Each row comes from the steps of one walk. Every step used is in the known rows, and no mark comes twice. Write the walk behind each row, first mark first.
In the rows, zero is written as 128.
Known rows
vazefig -> fefat -> vofa -> fafot -> nogi -> mobog: [127 123 127 100 175  88 124 117  96 107 115 202 167 163 135 124 118 143
 116 121  78 157 146  99  79]
mobog -> vazefig -> fefat: [133 141 103 149 165 132 135  92 120 143 126 175 129 137 127 120 122 123
 133 111 155 127 140 128  91]
fafot -> vofa: [129 110 130 134 112 144 133 140 130 103 140 127 122 122 107 122 109 117
 119 145 113 118 133 118 112]
vofa -> fafot -> nogi: [111 109 171  96 158 111 105 114 116  96 115 153 143 140 148 109 109 127
 115 121  93 129 128 109 120]
vazefig -> fefat -> vofa -> fafot: [127 107 121 108 164  92 121  92  84 147 120 201 161 155 115  96 109 134
 116 142  76 158 125 120  93]
fefat -> vofa -> fafot: [128 107 140  98 153  92 127 102  99 128 116 172 154 154 111 112 109 131
 111 149  78 146 127 117 106]
vofa -> fefat: [137 102 132 138 119 109 135 135 116 146 124 144 133 143 120 124 132 136
 112 148 101 124 132 132 106]
galut -> lasa: [100 161 139 117 154 135 147 115 131 139 111 108 136 127 107 134 115 136
 125 116 149 114 121 111 107]
vazefig -> fefat -> vofa -> fafot -> nogi -> galut: [ 93 118 152  87 157 113 110 105  77 123 141 230 160 156 134 101  85 165
 109  99  93 146 109 106 101]
galut -> nogi -> mobog -> vazefig -> fefat -> vofa: [146 155  51 137 171 127 164 106 153 144 125 180 134 142 103 175 115 123
 119 114 130 129 161 115  98]
fefat -> vofa -> fafot -> nogi: [104 110 169  91 157  87 104 110  92 108 117 177 152 163 136 108 107 134
 109 135  70 142 121 109 102]
fefat -> vofa -> fafot -> nogi -> galut: [ 96 119 169  79 148 112 116 113  93 106 137 201 153 153 130 118  86 163
 106 106  96 138 110 100 117]
lasa -> galut -> nogi -> mobog: [155 159  62 135 164 161 154 125 187 121 128  99 124  97  96 183 114 101
 128 113 160 123 140 123 165]
devis -> nogi -> galut -> lasa -> mobog: [ 54 193 138 117 140 151 224  94 147 152 145 112 126  94  65 167  83 187
  91  72 159  84 107 107 139]
fefat -> vazefig: [122 137 137 122 117 113 134 116 104 156 132 137 138 133 142 106 116 126
 140 118 112 123 127 131 130]
mobog -> nogi -> galut -> lasa: [112 161 151  90 131 165 173 108 135 135 152 144 111 113  83 161  91 129
 131 103 200  98 110  92 157]
nogi -> mobog: [153 144 105 128 139 129 155 146 148 111 125 122 135 126 122 164 137 135
 130 120 141 135 153 115 119]
lasa -> fefat -> vofa -> fafot: [104 128 158 116 173  96 144  94  87 135 111 167 183 173 113  97 115 146
 102 143 110 161 118 126  97]
mobog -> nogi -> galut -> lasa -> fefat: [ 88 182 170 110 150 168 191 101 121 142 147 139 135 132  83 145  96 145
 121 101 234 112 100 105 146]
nogi -> galut -> lasa: [ 90 172 140 105 149 161 159 118 132 137 129 132 135 119  99 145  95 162
 118  87 174 109 109 105 122]
vazefig -> fefat -> vofa: [119 125 105 133 136 107 122 114  86 160 130 183 145 152 123 110 126 139
 127 135 103 150 119 133  94]
devis -> nogi: [120 134 135 132 129 124 156 125 128 136 131 130 111  97 125 142 115 167
 111 119 112 105 130 133 128]
devis -> nogi -> galut -> lasa: [ 84 180 145 109 147 156 187 115 134 146 135 133 118  89  93 158  81 200
 103  78 157  90 112 109 124]
nogi -> galut -> lasa -> mobog: [ 62 186 131 112 140 152 197 100 146 144 140 111 142 123  68 153  97 146
 110  80 178 105 104 104 140]
vazefig -> fefat -> vofa -> fafot -> nogi: [102 106 151 100 165  88 100  99  76 126 119 207 163 164 142  90 109 139
 115 127  67 151 118 113  88]
nogi -> mobog -> vazefig -> fefat -> vofa -> fafot: [158 134  89 119 201  97 157  81 112 125 109 214 163 163 103 139 111 133
 121 126 116 152 163 100  63]
devis -> nogi -> mobog -> vazefig -> fefat -> vofa: [139 162  81 148 174 108 188 102 117 147 127 199 131 130 105 168 118 179
 111 110 124 124 163 117  66]
fefat -> vofa -> fafot -> nogi -> galut -> lasa: [ 66 152 178  66 176 120 135  99  95 116 118 182 162 153 105 126  72 169
 102  93 116 124 104  83  97]
devis -> nogi -> mobog -> vazefig: [149 164 101 142 165 129 194 113 157 115 123 144 113 104 112 187 118 165
 115 103 149 102 170 113 101]

Which walk is each row?
[110 143 134 110  99 147 196 104 146 131 182 143 107 120  75 162 105 106
 125 110 183 105 112 108 195]  lasa -> mobog -> nogi -> galut
[138 129 142 103 106 154 156 124 132 124 170 166 102 115 105 153 103 123
 135 117 182 112 118 108 179]  mobog -> nogi -> galut
[ 69 199 106 135 177 157 204  62 141 157 138 160 142 131  66 145  90 142
 115  66 200 105 116 104 104]  nogi -> galut -> lasa -> mobog -> vazefig -> fefat
[148 145  82 121 134 145 158 145 185 117 126 106 123 111 117 183 122 117
 120 115 126 119 156 116 153]  galut -> nogi -> mobog
[130 144  83 134 155 159 130 109 169 139 130 105 118  97 103 148 103  95
 127 120 148 115 114 140 173]  lasa -> galut -> nogi
[128 124 143  89 167  88 129 126 111  89 112 173 162 162 131 144 117 143
 110 127  81 147 148  94  95]  fefat -> vofa -> fafot -> nogi -> mobog
[125 155 102 137 175 105 139 111 108 116 122 204 146 166 133 149 128 142
 127 104 131 140 155 106  61]  fafot -> nogi -> mobog -> vazefig -> fefat -> vofa
[ 74 155 183  71 175 143 134 104 121 104 119 157 151 129 118 128  76 161
 108  79 138 112 110  86 115]  vofa -> fafot -> nogi -> galut -> lasa
[142 139 123 117 202 116 135  95 129  92 107 195 150 149 141 138 113 129
 125  98 130 135 165  97  76]  vofa -> fafot -> nogi -> mobog -> vazefig -> fefat
[135 139 134 101 192  91 144  99 121  85 106 189 157 168 122 153 111 134
 114 118 107 138 162  89  74]  fefat -> vofa -> fafot -> nogi -> mobog -> vazefig
[ 93 165 142 112 133 135 201  87 147 143 144  98 119 125  60 156 113  85
 123 125 176  96 114 101 161]  galut -> lasa -> mobog -> nogi
[160 172  35 154 201 163 160  89 182 135 123 145 126 105  94 175 110  96
 134  98 186 121 151 125 129]  lasa -> galut -> nogi -> mobog -> vazefig -> fefat
[139  84 133 141 105 123 140 148 117 119 135 141 126 136 101 120 115 127
 106 167  86 112 138 121  92]  fafot -> vofa -> fefat
[ 70 199 123 125 166 156 211  72 156 139 135 130 135 131  63 163  92 139
 109  72 204  93 119 100 119]  nogi -> galut -> lasa -> mobog -> vazefig
[ 51 175 202  89 194 146 151  94 109 111 111 153 178 149 119 113  83 175
  97  77 171 126  98  98 105]  vofa -> fafot -> nogi -> galut -> lasa -> fefat
[134  94 143 139  94 111 145 134  94 144 138 148 133 143 115  97 104 125
 118 155  70 110 134 124  88]  fafot -> vofa -> fefat -> vazefig
[ 82 193 179 104 139 153 196  89  98 166 150 149 145 138  97 123  84 146
 133  90 217 109  96 108 146]  mobog -> nogi -> galut -> lasa -> fefat -> vazefig
[ 53 162 196  97 201 101 140  86  81 124  93 156 190 178 113  99 102 156
  95 116 122 142 103 104  74]  galut -> lasa -> fefat -> vofa -> fafot -> nogi
[ 66 173 170  93 195 129 174  85  91 145 112 172 187 162  81 115  83 182
  95 102 156 143  98 102  90]  nogi -> galut -> lasa -> fefat -> vofa -> fafot
[ 72 186  98 143 183 109 194  54 114 172 120 159 155 162  61 135 110 123
 111 108 151 121 121 111  69]  galut -> lasa -> mobog -> vazefig -> fefat -> vofa
[ 69 141 190  96 167 116 133 105  80 113 130 196 179 175 129 102  92 178
  96 101 129 150 101 112 108]  lasa -> fefat -> vofa -> fafot -> nogi -> galut
[ 34 192 185 110 164 137 153 114  88 133 125 158 172 169 111 124  96 190
 102  83 175 130  89 107  90]  fafot -> nogi -> galut -> lasa -> fefat -> vofa
